(in the rows, 128 means zero)
Known rows, with every way that one mark hangs from another
pinuv{tifug zesun}: [ 76  96 150 136 146 119 104 147 112 162 162 170 148 153 130 121 192 192
  53]
balad{nezor pinuv{tifug zesun{saza sivor}}}: [127  92 148  91 170 132 137 115 112 163 106 180 193 136 111  92 156 173
 141]
muta{saza}: [122 128 142 126 101  95  82 107  86 148 167 136 130 157 117 144 121 132
  94]
balad{gusa nezor pinuv totip}: [142  81 114  75 144 131 108  63 105 137 112 116 221  86 121  74 125 113
 169]
pinuv{tifug{saza{muta}}}: [ 87 122 144 139 103 100 102 161 130 178 176 158 140 132 108 122 152 152
 117]
saza{tifug}: [ 97 123 116 107  93 111 113 163  89 141 143 129 142  99 110 140 153 129
  74]
zesun{sivor{saza}}: [110 133 160 139 105 103 118 170 105 174 147 157 160 105 113 124 107 119
 113]
pinuv{tifug{saza} zesun{sivor}}: [ 84  97 168 145 154 119 120 158 126 197 151 200 145 145 128 107 169 183
 109]
sivor{saza}: [ 87 138 129 147  88 116  89 139  97 150 167 140 156 130 112 132 117 146
  90]
zesun{saza{muta} sivor}: [143 124 168 137 133  88 144 217 121 184 131 179 148  68 116 129 113 103
 166]
sivor{saza{tifug}}: [ 83 134 111 130  86 125 104 145  86 146 146 140 160 121 104 130 139 143
  86]
gusa{balad{nezor pinuv{zesun{sivor{saza}}}}}: [132 151 136 124 159 133 118 119 113 133 140 147 210 115  94  77 112 145
 119]
zesun{sivor{saza{muta tifug}}}: [109 133 142 123 103 101 132 194  97 176 132 155 165  82  93 119 126 102
 124]
balad{pinuv}: [110 114 128 111 126 106 107 131 112 142 160 129 167 129 127 126 123 115
 115]
muta{saza{tifug} sivor}: [153 114 139  89 118 104  82  88  56 163 134 141 150 178  93 143 152 104
  96]
zesun{sivor}: [121 125 168 127 110  90 120 181 111 172 152 150 145  93 120 132 109 111
 107]
saza{muta}: [106 136 130 122  95  81 102 195 106 157 176 124 138  78  96 135 130 104
 110]
gusa{balad{nezor pinuv{tifug{saza}} totip}}: [139 140 125 121 155 141 109  92 131 124 144 140 215 111 103  61 122 153
 135]
zesun{saza{tifug} sivor}: [137 115 158 126 131 109 152 194 109 173 108 181 150  82 127 132 130 121
 140]
pinuv{tifug}: [ 90 116 151 131 106 102 101 149 120 155 170 144 148 143 121 132 161 161
  65]

Rows
[ 93 112 141 131 141 116 124 180  92 174 137 173 155 101 111 115 155 143
 100] | pinuv{zesun{sivor{saza{muta tifug}}}}
[147 133 123 123 179 147 115 101 119 117 132 148 213  98 113  65 124 157
 132] | gusa{balad{nezor pinuv{zesun{saza}} totip}}
[131 149 131 120 156 129 110 116 114 124 150 136 199 116  99  85 118 148
 107] | gusa{balad{nezor pinuv{zesun}}}
[148 145 120 115 151 135 107  99 119 112 144 124 213  93 103  70 109 137
 124] | gusa{balad{nezor pinuv totip}}
[142 122 148 130 128  96 110 179 107 169 149 159 145 103 112 141 130 114
 143] | zesun{saza{muta{sivor}}}
[ 86 140 103 125  86 113 110 174  87 153 147 136 163  97  85 124 146 122
 106] | sivor{saza{muta tifug}}
[138 159 131 117 136 122 109 116 118 120 154 123 199 111  95  91 103 133
 113] | gusa{balad{nezor pinuv}}
[131 142 146 119 166 129 123 122 123 136 140 151 209 124  97  75 133 154
 108] | gusa{balad{nezor pinuv{tifug zesun{sivor}}}}
[106  58 120 115 189 134 116  94 129 168 131 157 211 120 144  66 176 127
 172] | balad{gusa pinuv{tifug{saza{muta}} zesun} totip}
[130 125 138 138 189 136 122 123 133 131 146 154 214 114 125  64 145 143
 109] | gusa{balad{pinuv{tifug zesun{sivor}} totip}}
[108 130 148 127 103 109 127 174  97 171 131 157 163  99 107 122 122 117
 110] | zesun{sivor{saza{tifug}}}
[148  81 125  87 183 149 129  94 104 144  94 171 205  89 124  70 138 160
 168] | balad{nezor pinuv{zesun{saza sivor}} totip}
[115  69 124 119 193 146 121 104 123 142 126 175 196 132 152  82 180 169
 129] | balad{pinuv{tifug zesun{saza}} totip}
[134  95 126  94 115 123  94  87  98 143 126 116 190  70 117  91 124 132
 135] | balad{gusa nezor totip}
[124 123 114  84 105  94 112 187  78 165 137 128 156  86  73 133 167  81
 108] | saza{muta{sivor} tifug}
[124  59 120  79 180 146 116  58 110 148 103 145 230 115 126  58 175 154
 149] | balad{gusa nezor pinuv{tifug zesun} totip}
[129 132 120 135 180 144 124 123 117 125 135 150 217 101 118  65 135 132
 118] | gusa{balad{pinuv{zesun{sivor{saza{tifug}}}} totip}}
[120 153 134 142 148 114 113 143 139 139 172 139 193 126 104  89 125 124
 124] | gusa{balad{pinuv{tifug{saza{muta}}}}}
[138 118 130 113 126 105 124 184  95 164 127 160 149  93 104 138 152 111
 138] | zesun{saza{muta{sivor} tifug}}
[121  65 127 113 188 135 122  96 112 159 116 151 220 102 149  70 148 107
 162] | balad{gusa pinuv{zesun{sivor{saza}}} totip}
[129 101 129  79 123 111 110  88 104 150 127 114 201 112 108 104 116 107
 153] | balad{gusa nezor pinuv}
[132  77 116  81 149 133 114  68 122 159 113 136 224 101 111  59 147 126
 194] | balad{gusa nezor pinuv{tifug{saza{muta}}} totip}
[139 121 150 121 131  97 159 223 109 180 109 179 152  59 108 127 135 100
 161] | zesun{saza{muta tifug} sivor}
[115 102 165 144 162 115 128 176 108 175 135 191 142 108 140 127 142 159
 114] | pinuv{zesun{saza sivor}}
